Each row was made from one walk, in order. Every step used is in the known rows, and no mark comes twice. Write each row's walk.
Known rows:
w > v: [ 57.4 -24.1  11.1 -42.2   1.7 -16.8  -4.5  28.3  22.8  15.7  -2.2   8.2
  38.1  -8.5   1.5  -7.9  24.4   1.9]
v > q > y > w: [-14.9  14.9 -11.4  17.3 -13.5  19.6 -13.1 -30.3   4.5  24.1  -3.1 -14.8
 -18.6 -12.7 -22.7 -13.5 -26.9  21.1]
x > q > y > w > s: [-46.0  27.9 -21.2   0.1 -40.3   4.3 -34.2 -26.3 -17.0 -11.3  38.3  -2.6
  -9.7  16.4 -27.4  15.1 -26.2   6.6]
q > y > w: [-10.3   6.1 -18.2  -0.4  -3.8  26.1  -7.1 -37.8 -20.4  11.6  -8.1 -15.9
   0.2 -16.5 -21.9   9.2 -16.1  11.3]
x > q > y: [  5.7  21.7  -5.0  -7.6 -29.2   4.4   6.8 -34.2  10.9  -8.5  13.6  -5.0
  20.9  25.7  -9.5   3.6 -22.1  -4.4]
w > v > q > y: [ 32.3   2.9  16.9 -11.9  -5.1   1.1  -4.5  13.2  25.1  38.7  17.9 -11.6
   6.0  18.3 -14.3 -26.8  -8.7  19.2]
v > q: [ 42.9 -15.7   2.5  -5.3 -13.9 -19.3  -6.5   0.1  54.9  13.8 -16.4  -1.9
  12.4 -10.2   3.6 -28.8  -1.3  16.7]
w > x: [ 28.4  -2.7  29.3 -30.8  -6.1 -26.4 -16.4  14.8  15.6  -4.4  -3.0   5.4
  37.2   8.4  14.1  -9.9  21.9 -18.4]
q > y > a: [ 16.2 -10.1   1.8  -9.8   2.4  -2.7  -8.0 -12.2 -26.4  15.1   4.9 -15.0
   6.7 -22.2  -7.7  -7.8   1.9  -1.4]
q > y > w > x > a: [-45.9  25.3  10.3   8.6  -5.1  10.6  -2.8  -9.1 -16.0 -12.3   6.0   0.4
  19.0 -16.9 -10.4   1.0  -5.7 -37.3]
x > a > y: [ 25.5 -44.0 -16.4   8.3  10.1  -2.0  31.4   1.4  44.7 -24.1 -13.2  -6.1
  16.0 -30.5  22.6   6.1  -9.2  -9.7]
x > a: [ 30.1 -28.1  -5.9  -8.0  -3.6 -15.5  20.7   6.0  46.2 -20.3 -22.1   6.5
  44.1 -44.3   7.9  -4.8   3.6 -17.7]
w > v > q > y > a: [ 21.9   1.8  21.5  -7.8   5.0 -10.1 -17.7  28.6 -10.8  40.7  26.3  -4.2
  -6.7 -12.3 -12.8 -37.5  10.4   6.1]
a > x: [ 19.7 -29.8  -3.2  -6.8  12.5  -8.0  25.0   9.0  11.6 -11.4 -36.2  -1.8
   6.4  17.2  21.1  21.4   5.0  13.6]
y > w: [ 10.0 -10.3 -16.3 -13.0  -4.5  -0.3 -13.6 -13.4   0.0  -1.6 -25.0   1.8
  12.3 -40.8  -6.1   6.8   7.5   8.8]
w > v > q > y > a > x: [ -8.4  -6.7  22.0  11.1  22.4  -2.1   3.7  45.1 -26.8  31.1  10.7  -6.8
 -31.7  26.9   0.9 -14.5   7.0  15.5]
q > y > a > x: [-11.0 -18.8   4.3   8.3  24.1   4.0  17.2   4.9 -44.3   4.6 -11.8 -17.5
 -18.3  11.6   5.7  15.8  -1.0  10.6]
a > y > q: [ 47.4 -22.0  -8.7   3.4  20.8  -0.2   8.2 -14.1  17.0   3.3 -14.8   5.8
 -14.9  10.0  21.2   7.8  23.2  15.5]

Write each row's walk:
[-45.7  30.5 -10.1   0.8   2.3  24.7  11.4   5.5 -38.2 -12.7  13.7  10.7
 -16.8  45.7 -10.0  31.8 -10.1   2.8]  a > x > q > y > w > v
[-18.7  -7.8   5.5  28.8  14.9   0.1   8.7  10.1 -18.7  16.7  -7.9 -17.3
 -38.0  18.7   4.4  -6.8  -9.8  19.0]  v > q > y > a > x
[-28.1  25.9   0.2  -6.3  -9.9   0.2 -21.5  -7.6  -9.7 -33.4  20.3  14.5
  -9.3  15.0  19.8  16.1   1.8 -21.3]  a > y > w > x > q
[ -4.2  18.9  -1.9 -10.4 -15.4  -8.0  -7.8 -19.3 -26.1  -9.9  24.5  -0.7
   6.5  -1.3  -9.2  -1.0  -4.6 -11.9]  x > q > y > a
[ 15.5   3.1   0.1 -13.3  -4.6  -5.7 -23.8  26.0  19.2  25.2  -4.6  13.7
   1.6 -28.7 -10.2 -20.3  14.3  14.6]  y > w > v > q
[ -9.4  -4.0  -5.0  -6.9   2.9 -23.0   7.6  18.7 -22.8 -33.2 -10.5  18.9
  -3.4   8.0  20.4  15.0  17.5  -8.0]  y > a > x > q
[  8.4 -33.4   2.1  -4.7  22.1 -19.9   7.2  26.5 -24.3  -9.8 -29.9   1.8
  -5.9 -10.7  22.0  10.9  22.8   4.9]  y > a > x
[ -0.6  11.4  -4.8 -18.4   3.8  23.4  -8.5  -2.1 -24.1  23.6  12.3  -3.4
   8.0 -10.8 -24.1   4.8   0.9   6.1]  q > y > w > v
[-20.0  15.0  -3.6   8.3  -8.0  12.0  28.7 -20.6  -7.4 -21.2  -0.7  -4.6
  -4.7  61.0   3.3  28.7 -24.2   6.2]  a > x > q > y
[-32.3  37.2  21.1  10.6 -16.0   6.8 -29.4  -9.9  -7.6  21.3  14.5  -9.1
 -12.2  14.0 -16.2 -18.4 -11.7  -3.0]  v > q > y > w > x
[-52.2  36.2  14.8  24.6 -14.3   7.4  -9.8  -2.6  12.1   1.1  12.6   0.2
   1.1 -11.6 -12.8 -24.3 -17.4 -24.2]  v > q > y > w > x > a
[-54.2  29.5 -21.5  18.7  -6.7  29.3  17.2 -29.9 -32.6 -22.3  -6.5   1.0
 -22.4  38.4  -9.1  36.4 -25.1   6.8]  a > x > q > y > w
[ -4.9 -17.1 -13.9  18.3  11.8   8.3   1.8  28.4  37.0   0.2   3.2   9.2
 -16.0 -43.3   8.0 -12.5  -1.4  -3.7]  x > a > y > w > v > q
[ 29.3 -26.2 -13.7  18.0  20.1  -4.6  26.8  -3.8  31.8 -18.2 -15.6  16.0
  -4.2 -14.9  23.5   9.3  19.4 -10.9]  x > a > y > q
[ 12.1  -2.9  18.9  10.4  18.9 -14.8  12.4  16.3  20.0 -19.7  -0.3  20.4
   1.0  12.0  31.3  -2.1  33.8 -34.2]  w > x > a > y > q
